Each row was made from one walk, in order. Every step used is in the known rows, and no mark comes twice. Write each row's walk.
Known rows
u/v: [-35.6  32.1 -16.8  39.2  61.2 -29.0  65.2 -16.2   7.0 -12.4  -3.6  49.7
  32.1 -43.7 -31.7  15.9  26.7 -58.8  -7.3 -22.1  11.2 -14.6 -14.6  -9.1]
n/u: [ 12.0  48.0 -12.8   0.8  35.3   3.8  36.9 -22.6  -5.1 -19.5   1.0  48.4
  37.0 -19.8   3.7  59.2   5.4 -23.2   8.1   2.2 -27.9 -61.3   1.7 -20.3]
q/h: [ 29.1  40.2  20.2  57.3  14.7  -4.9  28.3 -18.1 -26.5   1.5   3.1  40.6
  10.0  -3.7 -37.5  31.3  61.5 -56.7  26.2  15.2 -14.6 -44.2 -17.8 -13.4]
h/s: [ 27.4  59.2  -8.5  -6.4  50.5 -65.7  67.5   4.3  -9.1  38.1  12.6  15.1
  12.9 -26.9 -26.0  14.2  34.1 -47.5 -29.4 -26.2  31.8 -33.6 -34.6 -22.5]
n/u/c/a/q: [  0.3  55.1 -38.0   7.9  15.8 -32.4   5.0  -1.4  -7.6 -20.6  12.2  62.5
  16.2 -24.4 -20.1  64.8  24.2 -24.6  31.9   3.9 -20.6 -39.5   1.5 -51.9]
m/a/c/u/v: [ 13.0  14.9  -7.6  37.5 -12.4 -46.6  28.4  -2.1 -67.8  -9.8  32.1  20.5
  15.2   9.5 -86.6  15.7  50.8 -70.9  17.7 -22.7  -3.4   7.6   4.6 -22.6]
v/a/q: [ -6.8   0.0  -8.6  -0.4 -29.7 -39.3  44.5   6.1 -22.3   0.1  30.4  27.2
  68.9 -18.3 -23.5  19.0  28.8  -4.6   8.3 -84.4  23.9 -20.7 -65.9  11.8]
s/h: [ -4.5  59.0 -18.5 -24.3  39.8   7.6  59.4 -18.8  -4.3  24.7  37.3  19.7
   9.9 -49.2 -10.5  46.2  41.8 -52.6   7.9 -10.2 -36.3 -24.5 -10.9  -5.2]
n/u/v/a/q/h: [-33.3  30.8 -28.1  34.1  26.0   0.7  31.5 -20.3   6.0 -52.7 -26.5  52.4
  60.6 -23.4 -13.2  64.1  23.5 -23.5   2.4  -1.1 -28.2 -22.5 -25.1  -5.6]
u/c: [ 19.6  53.5  -7.9  21.8  27.4 -67.7  36.8  15.4 -16.5   1.6  35.7  25.8
 -14.0 -57.7 -31.7  14.2  46.1 -45.0  17.6  -9.6  17.1 -47.2 -11.5 -43.9]
q/h/m/a/v/u/n: [ 19.4  28.8  40.9  68.4  -0.9 -31.5 -12.2  19.4 -30.8  -8.5  -9.0   7.6
   0.9  14.2 -85.0  34.2  58.8 -43.7  -2.9  23.3   1.3   2.0   4.4  -7.6]
q/h/m/a/c: [ 46.6  25.6  45.3  63.1 -21.6 -41.7  -7.4  20.6 -57.3   5.7  15.1  26.2
   2.4  14.8 -79.6  32.4  78.1 -44.4  23.1  33.6 -10.9   0.0 -12.4 -27.6]
v/a/c/u/n: [ 11.6  12.3 -38.3  -6.3 -19.1 -62.3  61.4   6.7 -21.9  -4.8  42.0 -21.0
  62.0 -25.5 -50.6   2.8  19.9 -38.2 -26.3 -38.9  25.9 -30.0 -34.7   8.2]
n/u/c/a: [ 15.7  60.5 -44.9   6.8  29.8 -36.5  17.8  -9.0  -4.5 -16.7  17.5  52.4
  10.9 -27.3 -16.7  61.5  15.2 -37.4  28.6  16.3 -21.5 -41.2   7.2 -57.9]
c/u: [  3.0  18.0 -17.5  22.0  32.7   0.3  34.6 -10.4  -7.4   6.5  17.3  35.2
  32.0 -35.5 -45.2  30.2   6.3 -61.7   5.2 -11.0  10.2 -41.2  19.7 -17.1]
h/m/a/v/u: [ 15.8  12.7  40.1  27.6  -4.0 -47.3  -2.8  35.1 -43.6   4.8  10.5  11.6
  20.3   9.0 -88.8  16.2  32.2 -21.3 -10.6 -15.4  19.9  25.2   8.4 -17.9]
u/n: [  1.6  45.2  -7.6   1.1  57.2 -61.6  62.0   4.9  19.9  19.6  33.0  13.3
   5.4 -41.2 -14.9  32.0   3.8 -48.0 -19.3 -37.0  30.9 -64.4  -4.0  10.0]
c/u/v/a/m/h: [-36.1  -0.3 -30.2  42.9  21.0  -0.4  34.9 -12.4  -6.0 -20.4   6.0  33.2
  49.3 -51.0 -67.5  28.8  19.2 -64.5   7.7 -21.8  -0.8 -10.0  -4.6  -5.6]
q/h/m/a/c/u: [ 42.1  19.8  37.4  68.8 -20.5 -33.3 -14.0  20.4 -54.0   2.6  11.1  25.4
   5.0  11.1 -87.4  37.1  72.2 -51.6  21.3  39.1 -11.9   2.7   0.3 -28.3]
v/a/m/h/q: [  1.1  -1.6  11.3   7.7 -38.1 -34.1  49.9   8.8 -44.8   7.3  41.4  17.5
  48.8 -21.9 -45.0  29.2  34.5  -6.7  25.2 -61.7 -10.2 -26.7 -60.7   2.3]
u/v/a/m: [-41.2   2.0 -25.4  31.4  21.4 -38.7  65.2  -4.7 -11.1 -19.0   8.9  31.2
  66.6 -55.6 -45.4   6.2  23.3 -37.0  -6.5 -43.4  23.9   1.5 -49.7   2.1]
c/u/v/a/m/h/s: [-32.5   8.3 -34.0  37.7  27.3 -14.9  40.8  -6.2  -3.4 -12.8   0.5  25.4
  45.1 -51.9 -68.7  28.2  23.7 -66.5  -5.4 -20.6   7.2  -4.3 -10.7  -9.0]
c/u/n: [ -9.4  24.2 -26.4  16.5  52.6 -26.3  40.2  -0.6  18.6   9.0  20.7  17.3
  20.4 -46.8 -41.1  40.2  -6.4 -66.4 -14.8 -16.4  24.7 -52.9  26.3   0.4]
a/v: [-28.0  27.2   9.9   6.2  32.2  -3.9  58.6 -22.3 -25.1  -5.9 -18.0  37.7
  43.1   0.0 -64.9  -7.9  36.2 -46.9  -7.9 -31.1  13.0 -23.4  -6.1  15.1]

Write each row's walk
[ 20.5   2.9  50.5  25.3 -21.4 -60.0 -12.2  47.8 -50.1  23.4  32.9  45.9
  17.5  -0.5 -68.6  37.7  42.5  -8.6  20.3 -31.5  17.7  19.2 -13.4 -25.8]
h/m/a/q
[  7.2  13.9  13.8  26.2   5.8 -27.0  42.7 -18.5 -65.1  -3.7  13.6  33.9
  17.1  25.6 -80.2   9.3  45.4 -63.0  28.7 -49.1   2.0  14.1  -5.8  -5.9]
m/a/v
[ 34.9  58.0  11.1  46.2  29.1 -33.7  37.8  -7.2 -21.4  17.1  -6.4  24.7
   1.8  -6.5 -42.9  28.5  70.1 -61.2  -1.2  18.6   1.9 -34.4 -32.1 -19.6]
q/h/s
[ 31.0  67.1  20.0  13.9  24.2 -28.1  44.9 -16.7 -21.0  26.3  19.9  31.4
 -20.6  -8.2 -38.5  36.2  70.1 -60.7  23.4 -30.9 -33.3 -43.8 -25.6 -20.7]
m/h/s
[  0.4  19.9 -13.3  27.8 -22.7 -37.4 -12.0   8.6 -26.5  33.2  25.4  84.6
  27.4  22.9 -67.5  40.1  46.2 -35.2  49.9 -28.1   8.8   9.0 -19.0 -37.7]
c/a/q/h/m
[  0.4  55.4 -21.8  14.2   9.6 -32.9   6.5   4.4 -19.3 -17.0  15.1  59.7
  -0.2 -17.7 -30.9  80.7  28.8 -21.8  41.6  15.5 -49.2 -42.5   5.1 -57.0]
n/u/c/a/m/h/q
[  9.7  20.6 -20.6   8.6 -19.2 -23.8  14.8 -12.4 -45.0  40.7  52.1  73.5
  19.8   1.9 -72.8  28.3  35.9 -48.6  66.4 -39.0 -10.5 -13.7 -16.4 -41.7]
c/a/m/h
[-20.0  28.3 -23.7  21.3   5.9 -31.2  38.3   1.7 -29.3 -14.6   9.3  16.8
  40.8 -23.8 -75.1  -0.8  45.1 -57.0 -23.3   7.3   4.4 -31.2   7.3  -9.8]
a/c/u/v
[  7.8   5.7  24.3  29.4 -24.9 -34.3  11.3   5.5 -65.3   6.0  32.6  56.1
  13.2  17.9 -54.6  35.6  51.6 -34.1  47.7 -74.2   0.3   0.6 -22.3 -14.1]
m/a/q
[-13.8  49.1   3.8 -13.6  24.3 -17.9  18.0  20.1  -7.7  14.5  24.4 -12.8
   0.9 -30.3 -58.0  48.6  40.8 -39.9 -20.6  -0.9 -19.9  21.6  11.8   0.4]
s/h/m/a/v/u/n
[  2.8  63.5 -11.9  30.7  16.9 -30.4   7.7  15.5   3.2 -25.2   9.3 -24.7
  -1.2 -39.8 -35.6   4.8  21.6 -20.3 -35.8 -17.8  21.3 -57.7  15.3 -25.8]
v/u/c
[  9.7  41.4 -15.9  34.7  -9.3 -80.6 -13.4  33.2 -22.8  15.0  36.2  58.3
 -11.9 -24.5 -67.3  32.3  61.4 -39.2  43.9  -4.6  17.3  -3.2 -13.7 -61.5]
u/c/a/q/h/m
[-42.3   0.8 -32.7  55.6  21.5  -3.5  29.1  -8.4   2.0 -27.0 -11.0  38.5
  55.3 -39.3 -60.9  33.8  23.7 -61.9  -0.1 -15.2   9.9  -3.4  -8.3  -1.8]
c/u/v/a/q/h
[ 17.3   8.9 -33.7  -4.4 -28.5 -50.0  58.0   0.7 -33.4  -7.2  40.2 -11.9
  68.3 -19.7 -53.5  -1.9  26.8 -35.8 -16.5 -37.1  20.1 -25.1 -38.8   1.2]
v/a/c/u
[ -1.8  66.9 -28.1  39.0   0.1 -44.4 -17.4  22.2  -0.6 -13.9   0.0  -9.2
  -3.8 -15.6 -59.2  15.5  40.0 -25.8 -25.1 -14.5  23.2 -30.8   4.3 -40.1]
v/u/c/a/q/h/s
[-16.5  36.1 -45.5   7.6  14.5 -18.2  28.5 -22.9 -12.0   9.8   4.5  35.9
  38.7  27.5 -79.8   1.5  13.1 -55.1   1.5 -36.5  19.5   2.9  10.8 -21.4]
c/a/v/u
[ 36.6  31.4  42.5  57.6   5.4 -26.0   2.4  15.5 -26.1  12.6   4.4  36.7
   9.8  -7.4 -53.9  37.9  60.5 -38.0  15.7  35.1  -4.1 -19.8 -13.5 -22.2]
q/h/m
[ -8.6  29.3 -41.4   0.5  19.7 -29.8  45.3 -27.6 -21.3  25.3  16.5  63.1
  37.4  24.9 -76.5   4.9  21.9 -65.2  27.1 -36.6  16.5   8.9  -2.0 -25.3]
c/a/v
[ 11.1  -1.3   3.6   3.8 -37.4 -25.3  46.2  -1.7 -45.8   3.9  46.0  15.4
  53.9 -32.9 -47.0  14.9  38.0 -16.4  29.3 -63.3  -2.3 -29.0 -62.3   3.4]
v/a/m/h
[ 23.3  53.0 -41.4  17.2  18.4 -81.7  28.1   9.1 -16.5  18.9  51.1  44.4
 -13.7 -35.5 -50.3  19.6  37.7 -60.6  37.6 -12.5  19.5 -20.0  -6.2 -65.9]
u/c/a
[ -1.2  15.8  39.5  17.0 -22.9   5.7  15.4   0.2 -58.9  15.2  33.3  50.8
  17.0 -33.1 -60.4  23.0  58.8 -21.1  49.9 -35.8 -26.0 -52.9 -26.3  -9.0]
a/m/h
[ 13.7  42.3   7.8 -13.3  18.7 -20.6  26.0  15.4 -24.2  32.5  46.5  14.7
  -0.4 -36.3 -41.1  55.7  47.0 -42.9  12.4   1.9 -30.8  22.0  -3.1 -20.2]
s/h/m/a
[  0.9  58.1 -42.3   5.3  31.3 -29.2  19.7 -12.6  -6.8 -26.0   2.7  53.0
  17.5 -19.0 -32.5  52.2  20.6 -39.3  22.5  15.3 -21.1 -31.9  10.4 -48.1]
n/u/c/a/v
[-36.7  29.1 -33.5  18.2  29.6  -6.6  39.4 -16.9   8.5 -47.5 -19.1  51.3
  64.5 -30.3  -7.5  59.6  10.4 -18.5  -4.4 -16.5 -20.5 -22.8 -25.3  -5.6]
n/u/v/a/q
[-37.4  -5.1 -39.6  37.5  27.8  -9.9  41.9  -6.0  -3.1 -19.1   3.8  30.0
  61.3 -56.5 -62.3  22.1   5.8 -58.6  -6.9 -20.4  19.6  -7.6  -5.5  -4.8]
c/u/v/a/m
[-45.7  40.9  -0.7  11.7  38.9  -4.9  37.7  -8.1   6.7 -26.7 -32.9 -13.2
  35.0  -3.2 -67.4  -8.7  15.1 -34.3 -57.2 -36.4  27.4 -37.7  17.9  32.3]
a/v/u/n
[-10.1  57.4 -10.8  17.1  38.7 -26.3  25.7   8.2  28.2 -13.3   5.6 -33.3
  12.3 -28.3 -24.0  17.3  -6.2 -22.9 -61.3 -37.1  30.7 -69.8  20.1  11.6]
v/u/n
[ 26.7  26.2  45.9  70.4 -10.0 -18.3 -15.1  13.9 -43.3  -9.1 -10.0  16.5
   7.3  20.1 -86.8  29.8  65.3 -40.4   7.8  26.0  -6.0   7.1   0.8 -16.1]
q/h/m/a/v/u
